Each row was made from one walk, in order. Every step used is in the known rows, and no mark comes twice. Write each row's walk.
In the rows, 128 means zero.
Known rows:
livito > zolok > kebi > vomek: [131 169 154 120 104 114 130 107 177 139 136 148 161 109 121 179 167 111
 126 131  77  90 149  94 170 111 120 111 108 179 121 147 119 104 176 116
  98  96 167 108  79 151 151  92 132 116 126]
luva > livito: [106 102 131 153 134  97 149  92 120 117 105 144 139 155  86 165 132 134
 100 134 125 101  97 130 117 118 135 135 151 103 104  97 172 124 103 147
 133 119 155 143 130 109 120 186 108 122 116]
fomosak > satub: [146 108 136 118 147 197 123 128 142 146 122 144  87 104 140 110 168 205
 110 147  93 150 123 151 124 159  94 124 150 106 135 113 115 116 131 106
 138 102 137 122 130 154 107 117 119 146 145]
kebi > gulo: [ 98 109 137 130 106 118 137 138 120 104 139 139 143  99 134 145 160 103
  88 102 133  84 145 146 137 138  50  77  91 102 144 128 141 103 124 104
 129 149  97 141 136 113 144 119 141 152 145]
gulo > kebi > vomek > satub > fomosak: [173 124 128 117 104 104 132 101 130 121 146  79  87 124  79 139 135 195
 103  48  73 155 109 213 186 150  81 125 206  87 109 133 109 114 120 147
 130 112 100 135  99 108  90 107  93 133 132]
kebi > fomosak > satub > suke: [142 145 129  92 172 198 135 105 133 165 151 146  92 129 124 100 157 153
  99 113 102 142 115 142 179 116  68 126 174  81  95 141  80 158 118 128
 147 159 109 149 116 118 128  93 140 160 161]
satub > saku: [140 184 116  64 140 155 147 106 100 129 100 122 112 127  93 123 105 104
 130  99 109 113 116 127 109 111 134 149 148 128 106 159 157  96 103 153
 124 139 145 178 110 154 138 132 155 129 138]
satub > fomosak > kebi > gulo: [108 103 181 129  87 145 123 106  96  99 136 130 152 119 128 131 165 121
  55  58 148 100 140 131 124 147  86  86 115 104 130 101 126 104 104  57
 121 142  41 158 101 148 117 111 140 166 115]
kebi > fomosak > satub: [128 123 122  96 144 201  99 100 133 156 132 159 105 117 167 110 194 183
  76 147 106 136 134 155 188 132  44 121 160  94 137 103  85 137 122  98
 135 138 103 101 137 142  95 110 117 129 122]
saku > satub > fomosak > kebi: [111 125 203 123  88 182 121  84 104 130 118 101 141 143 121 100 173 190
  68  60 131 143 104 133 137 129 175 125 173 113 123  89 125 133 117  50
 106 119  52 163  54 170  85 111 137 155 106]
vomek > satub: [153 123 111 143 113 111 110 123 144 100 149 104  98 112  99 135  94 153
 142 107 107 142 106 210 171 130 101 110 142  94 138 149 145 142  99 155
 156  96 146 116 139  72 106 110  98 133 140]
livito > gulo > kebi > zolok: [177 120 117  70 102 125  94  84 153  90 168 120 104 114 129 136 138 119
 140 101  89 127 151 142 169  78  96  87 114 173 127 132 145 136 104 109
 121 102 151 165  97  83 165 176 172 143 133]
gulo > kebi > vomek: [136 149 145 118  86 129 131 102 132 116 144 123  97 109 133 174 184 158
 120  87  61 126 130 107 124 101 107 101 170 110 117 149 116 132 175 159
 117  96 144 139  99 115 137 116 162 140 157]
gulo > kebi: [146 128 131 109 109 155 109 106 120 106 152 116 102 150 117 131 122 133
 145  99  98 137 113 128  93 101 166 138 154 136 103 122 143 156 132 148
 129 101 129 145 110 110 135 145 155 149 131]
livito > zolok > kebi > vomek > satub: [156 157 135 142  84 101 119 107 181 101 150 120 126  99  87 179 131 140
 144 114  64 117 125 179 200 119  93  96 134 133 134 166 134 125 144 139
 131  77 177 100 100  89 125  80  97 122 136]
saku > satub > fomosak: [114 119 152 115 128 151 158 129 112 163 123  80 122 124  82  94 177 197
  60  87  98 149 109 183 182 158 127 145 175 115 117  91 128  94 119  87
 104 161  61 160  86 141  89 126 117 128 130]
zolok > livito > gulo > kebi > vomek: [147 117 185  97 108 132 123  92 164 106 138 140 100 110 166 198 204 152
 146  73  79 108 118 142 131  79 118  84 147 110 128 134 138 164 161 155
 121 103 159 151  90 125 154 151 165 171 149]
kebi > zolok > livito: [179 118 146  96 136 154 119 108 193  80 125 142 144 172  79 146 124 120
 155 156 127 154 115 144 159  68 100 118  89 196 143 101 159 123 103 139
 109  83 138 127 108 120 163 187 121 129  94]
suke > satub: [ 98 109 133 150 115 109 138 116 135 148 148 147 150 133 131 119 125 206
 121 103 115 150  92 148 107 155 148 134 102  73 139 126 153 122 103 107
 143 150 123 144 115 163 122 140 125 135 128]
gulo > kebi > fomosak > satub: [139 124 119  84 136 221  84  83 128 141 148 147  80 130 152 119 194 189
  86 125  91 146 124 158 161 121  76 127 176  98 128  97 101 157 122 109
 133 112 103 117 125 131 105 121 131 145 125]
vomek > kebi: [137 161 152 105 149 108 114  82 124 147 152  94 153 156  96 143  72 154
 143 149 157 107 127 151 150 152 178 153 134 149 137 121 157 143 120 118
 141  99 125 123  91  72 151 129 140 145  97]
gulo > kebi > vomek > satub: [161 147 132 134  80 107 113 105 152  95 154  96  76 102 102 168 128 178
 134  75  54 145 105 202 169 112  79  89 178  84 131 164 135 147 140 175
 140  66 167 121 113  57 107 106 120 140 156]
zolok > livito > gulo: [144  78 167  96 165 145 116 110 175 107 123 151 132 126 182 173 155 114
 175 103 155 107 105 174 139  88 142  96  80 123 143 100 162 187  99 118
 136 140 141 142 111 150 156 186 126 170 123]
zolok > kebi > gulo: [ 87 120 149 113 127 128 118 127 146  91 130 158 159 109 100 172 112  91
  93 118 137  82 153 133 139 147 103 100  77 120 126 127 166  86 144  94
 126 137  80 124  83 138 164 124 141 145 124]
saku > satub: [ 89 137 158 129 102 168 146 141 128 145 128 107 135 117 105 114 179 188
  81 121  93 129 108 155 159 124 145 110 140 110 142 112 153 134 140 111
 108 130 120 155 100 109 121 124 147 132 157]
luva > livito > gulo: [ 99  76 158 118 151  93 132  89 134 115 125 158 130 120 167 178 160 119
 124 100 145  71 106 169 146 108 132  97 114  88 119 102 173 153  86 120
 147 149 164 164 126 109 137 189 127 156 127]
gulo > kebi > zolok > livito: [193 120 146  87 124 170 110  97 186  66 136 131 132 174  67 150 115 128
 158 140 108 161 100 141 135  54 132 124 113 200 127  99 167 147 111 152
 109  71 138 137  95 114 169 202 139 144  95]
vomek > kebi > zolok > livito > luva: [214 149 160  67 174 154 131  51 113  96 162 123 180 183 123 172  83 140
 152 139 154 125 131 145 138  83 126 110  85 209 146 129 194 163  93 104
 123 124 149  95 113 117 204 169 148 134  59]
suke > satub > fomosak > kebi > vomek: [125 135 195 140  76 126 139  79 125 140 127 137 135 118 151 137 198 200
  73  47 102 148 123 114 130 145 117 108 160  70 128 129  97 105 150  85
 125 122  84 159  59 190  97  98 144 144 135]
kebi > fomosak: [ 96 156 116 102 127 144 100  93 122 147 150 143 132 148 151 135 172 105
  84 128 137 103 140 133 204 100  69 118 141 107 129 113  95 144 107 115
 122 162  90 107 133 107 122 125 123 111 105]

Write each row's walk:
[187 113 180  94 118 174 116  85 181  72 118 129 153 182  85 129 126 138
 130 122 137 167 103 136 149  64 125 118 112 191 140  82 143 125  96  99
 103  84  92 146  67 162 138 182 120 143  68]
satub > fomosak > kebi > zolok > livito
[120 159 117  85 133 138 154  97 108 143 121 134 131 129  98 113 102 169
 127  84 104 140  81 141  90 139 153 158 131  88 116 160 179  97  83 136
 136 155 145 186  91 173 128 145 147 131 143]
suke > satub > saku
[144 180 110  47 157 207 123  79 107 156 111 141  96 125 118 110 166 150
  93 114  90 121 124 144 159 120  74 148 177 100 116 140 130 104  91 131
 130 138 134 152 117 162 110 124 137 128 140]
kebi > fomosak > satub > saku
[110 180 128  82 141 128  92  57 124 165 161 122 155 172 127 141 133 121
 107 149 158  89 141 162 211 116 108 140 148 121 134 110 118 161 107 109
 132 138  89 104  96  71 144 119 136 124  85]
vomek > kebi > fomosak
[148 145 127  79 156 214 123  89 122 150 170 143  85 139 123 110 156 153
 108  99  80 152  99 138 160 103  93 135 189  87  81 138  87 181 122 134
 144 141 112 158 101 111 137 110 153 170 159]
gulo > kebi > fomosak > satub > suke
[160 151 129 128 141 131 149 122 135 116 168 108  93 125  77 124  66 131
 152  84  92 149  88 190 172 117 117 123 164  90  95 174 125 166 105 169
 159 128 145 154 121  65 134 100 118 156 171]
vomek > satub > suke
[213 132 150  78 171 167 134  76 114  86 152 138 168 168 137 164  92 129
 139 127 136 140 133 128 125  66 103  94  83 198 143 134 179 152  92 113
 121 135 148  99 135 141 194 167 143 122  76]
kebi > zolok > livito > luva
[113 173 127  90 132 157  86  72 159 152 154 154 180 163 128 139 153  66
 110 155 119  82 146 117 228  86 107 140  99 181 115 108 116 145 119  84
  99 146 107  87  97 131 151 116 113 103  74]
livito > zolok > kebi > fomosak
[121 134 140  81 162 213  83  88 159 140 122 174 117 129 138 134 174 169
  81 156 108 131 142 146 188 133  90 141 150 110 123 102 107 125 134  87
 133 120  90  94  91 166 113 111 115 129 109]
zolok > kebi > fomosak > satub
[144 157 142  86 169 215 124  87 154 164 167 150 129 144 115 117 156 124
 123 128  87 123 117 128 197 110 101 139 148 142  84 132  90 158 120 102
 129 139 125 137  93 133 146  90 131 153 138]
livito > zolok > kebi > fomosak > satub > suke
[104 153 161 119 133 175 174 138 122 156 148 110 119 124  88 107 140 161
 110  91  86 136  87 144 158 110 154 117 166  99  94 151 131 159 138 128
 128 151 125 186  88  97 147 108 161 162 184]
saku > satub > suke
[163  89 165  78 147 132 111  99 190  93 129 158 134 128 159 161 148 110
 175 120 137 115 124 177 175  72 101  81  68 164 150 109 157 157  93 113
 121 130 149 143 108 127 172 199 137 164 118]
kebi > zolok > livito > gulo
[156 166 169 135 102 130 142 100 140 116 158 115  96 100  96 143 113 140
 133  56  83 143  90 159 161 105 113  83 180  73 103 186 109 163 134 159
 152 101 141 164  92  82 124  71 143 167 172]
fomosak > kebi > vomek > satub > suke
[161 189 112  82 107 130 145  99 121 114 117 104  79  95  75 150 108 142
 120  74  65 118 106 177 153 116  84 114 170  89 117 193 157  97 111 182
 136 106 176 167 109 106 113 108 131 122 166]
kebi > vomek > satub > saku
[ 93 166 132  85 144 157  82  81 150 133 135 162 157 168 118 162 135  87
  97 144 143  91 149 123 203  94 109 142 126 129 109 112 117 137 135 101
 117 150  68  94  72 140 144 118 118 111  86]
zolok > kebi > fomosak
[166 107 116  74 109 107 105  70 147  85 154 133 110 129 109 155 141 112
 121 105  93 119 137 144 168  71 109  85 132 161 116 114 171 128  88 123
 124  99 161 175  96  68 161 198 162 143 124]
luva > livito > gulo > kebi > zolok
[148 121 189 126 104 160 115  92 107 119 125 117 134 153 129 108 141 152
  94  69 145 147 118 110 109 133 166 141 165 125 113  99 106 126 104  65
 118 118  51 158  78 176  90 115 129 152  91]
satub > fomosak > kebi
[ 80 106 189 130  75 169 135 109  95 105 129 122 157 103 126 120 187 156
  34  52 138 105 129 159 137 140  93  68 129  92 138  98 138 107 113  46
 111 147  35 169  88 141 113 102 154 173 134]
saku > satub > fomosak > kebi > gulo
[152 188 111  40 159 223 116  72 128 156 120 146 122 133 102 117 153 123
 107 132  79 104 125 134 169 113  93 160 144 151 105 131 134 106 100 106
 118 125 153 144  98 173 122 118 131 123 125]
livito > zolok > kebi > fomosak > satub > saku
[159 164 109  62 162 200 140 100 112 139 100 127  93 105 103 109 138 165
 117 116  85 136 115 139 105 136 110 153 169 110 114 147 143  92 104 131
 134 121 154 169 110 174 114 123 146 132 150]
fomosak > satub > saku
[160 118 181 127  89 151 101  84 119  99 134 102 115 147 108 107 114 166
 103  51 138 150 103 165 144 136 156 122 171 107 123 108 111 138  92  82
 136  95  72 142  81 141  72 104 109 150 101]
vomek > satub > fomosak > kebi
[146 198 118  32 168 203 117  57 111 161 120 123 104 141  97 115 139 160
  98 125 106 114 119 164 162 124  95 159 180 103 121 141 142 108  90 121
 140 130 129 151  91 133 123 125 147 132 122]
vomek > kebi > fomosak > satub > saku
[183 125 163  98 181 175 140  96  96 105 141 140 168 168 160 180 107 140
 149 114 154 131 113 132  93  89 142 112  95 165 135 127 179 184 100 115
 133 151 141  95 143 166 179 151 135 134  79]
zolok > livito > luva
[137 120 111 158 115 103 152 101 124 149 140 129 174 153 116 136 161  98
 120 147  91  86 102 126 154 104 128 135 111 185 116  97 147 130  91 118
 107 103 198 134 157  98 131 159 100 119 108]
luva > livito > zolok
[139 143 130  81 160 193  96  76 133 172 145 135 119 142 147 119 166 195
  94 158 124 122 140 171 194 147  79 134 162  96 144 102 109 148 118  91
 139 118 104 100 108 102 113 112 121 138 109]
vomek > kebi > fomosak > satub
[ 99 156 127 100 135 137  93  54 153 146 143 159 182 183 113 160 154  68
  90 152 120  67 130 115 218  80 105 142 113 169 103  93 138 145 106 105
 103 130 120  94  95 123 137 140 103 104  71]
luva > livito > zolok > kebi > fomosak
[126  94 135 129 132 117 157 115 117 166 144 120 143 144 108  94 136 213
  90  73 121 164  97 172 136 181 128 166 141  82 113 101 122  91  84  85
 134 174  67 155  99 184  90 139 103 133 111]
suke > satub > fomosak
[136 100 143  87 120 143  99  97 132 111 158 130  95 115 169 153 143 126
 155  77 109 111 112 146 116 104 162 111 139 119 114 121 148 191 110 124
 133 132 141 162 105 110 150 164 167 176 139]
livito > gulo > kebi
[100 122 141 119 105 135 122 119 152 106 147 150 183 113 110 158 135  72
 105 125 125  65 148 129 152 127 100 101  50 170 128 120 151  96 128  74
 105 127 115 119 108 133 168 112 131 144 121]
livito > zolok > kebi > gulo
[165 124 130 127 107  94 141 120 135 130 137  86  89 114  85 131 143 189
 102  65  84 149 117 214 204 154  61 121 193  79 121 132  99  97 117 133
 133 127 100 124 110 110  83  98  90 124 130]
kebi > vomek > satub > fomosak
[157 127 137 108 169 195 148 127 141 156 147 135  90 113 119 104 127 167
 131 112  88 157 107 136 132 135 117 135 166  95  92 151  97 149 128 132
 152 126 133 160 115 129 133 103 142 172 176]
fomosak > satub > suke
[180 165 112  83 123  98 109  72 151 123 162  97 149 145  71 124  88 137
 136 163 130 123 158 152 197 120 108 117 123 192 144 131 143 100 114 105
 118  83 138 134  82  53 169 148 157 121  98]
vomek > kebi > zolok
[220 130 152  71 155 179 127  66 110  79 167 126 152 179 134 167  94 130
 147 116 128 145 121 129 109  57 126 102  99 202 131 134 184 170  95 120
 121 127 149 108 120 136 200 179 156 132  75]
gulo > kebi > zolok > livito > luva
[168 116 158 121  99 115 113 106 177  76 154 120  75 106 122 196 149 167
 165  64  69 130  94 220 175  90  99  72 159  90 136 150 153 180 130 176
 140  71 173 130 101  71 122 134 119 168 151]
zolok > livito > gulo > kebi > vomek > satub
[154 136 167  97  79 154 113  73 133 101 133 102 139 133  89  93 160 165
  69  93 107 154 144 136 188 107 103  99 146 171 138 102 124  90 105  55
  96 104  76 172  63 132 116 131 158 128 104]
saku > satub > fomosak > kebi > zolok
[164 127 148 106  83 132 114  66 135 108 142 127 148 138 102  90 131 172
  80  88 129 165 134 128 161 120 109 112 126 148 139 107 118  86  88  56
 115 114  81 167  68 151 116 142 148 132  95]
suke > satub > fomosak > kebi > zolok
[133 130 162 101  95 118 125  98 141 120 144 133  95  90 170 186 202 147
 131  67  71  99 142 136 147  99 105  76 147  94 122 151 122 154 163 138
 122 119 160 151  93 113 152 129 173 159 162]
livito > gulo > kebi > vomek
[172 139 136 121 102  99 135 102 162 130 149  90 121 123  74 138 129 160
 116  87  66 131 122 198 219 151  84 133 162 135 107 129 108  90 121 109
 119 115 121 114  89 124  95  88  79 115 115]
livito > zolok > kebi > vomek > satub > fomosak
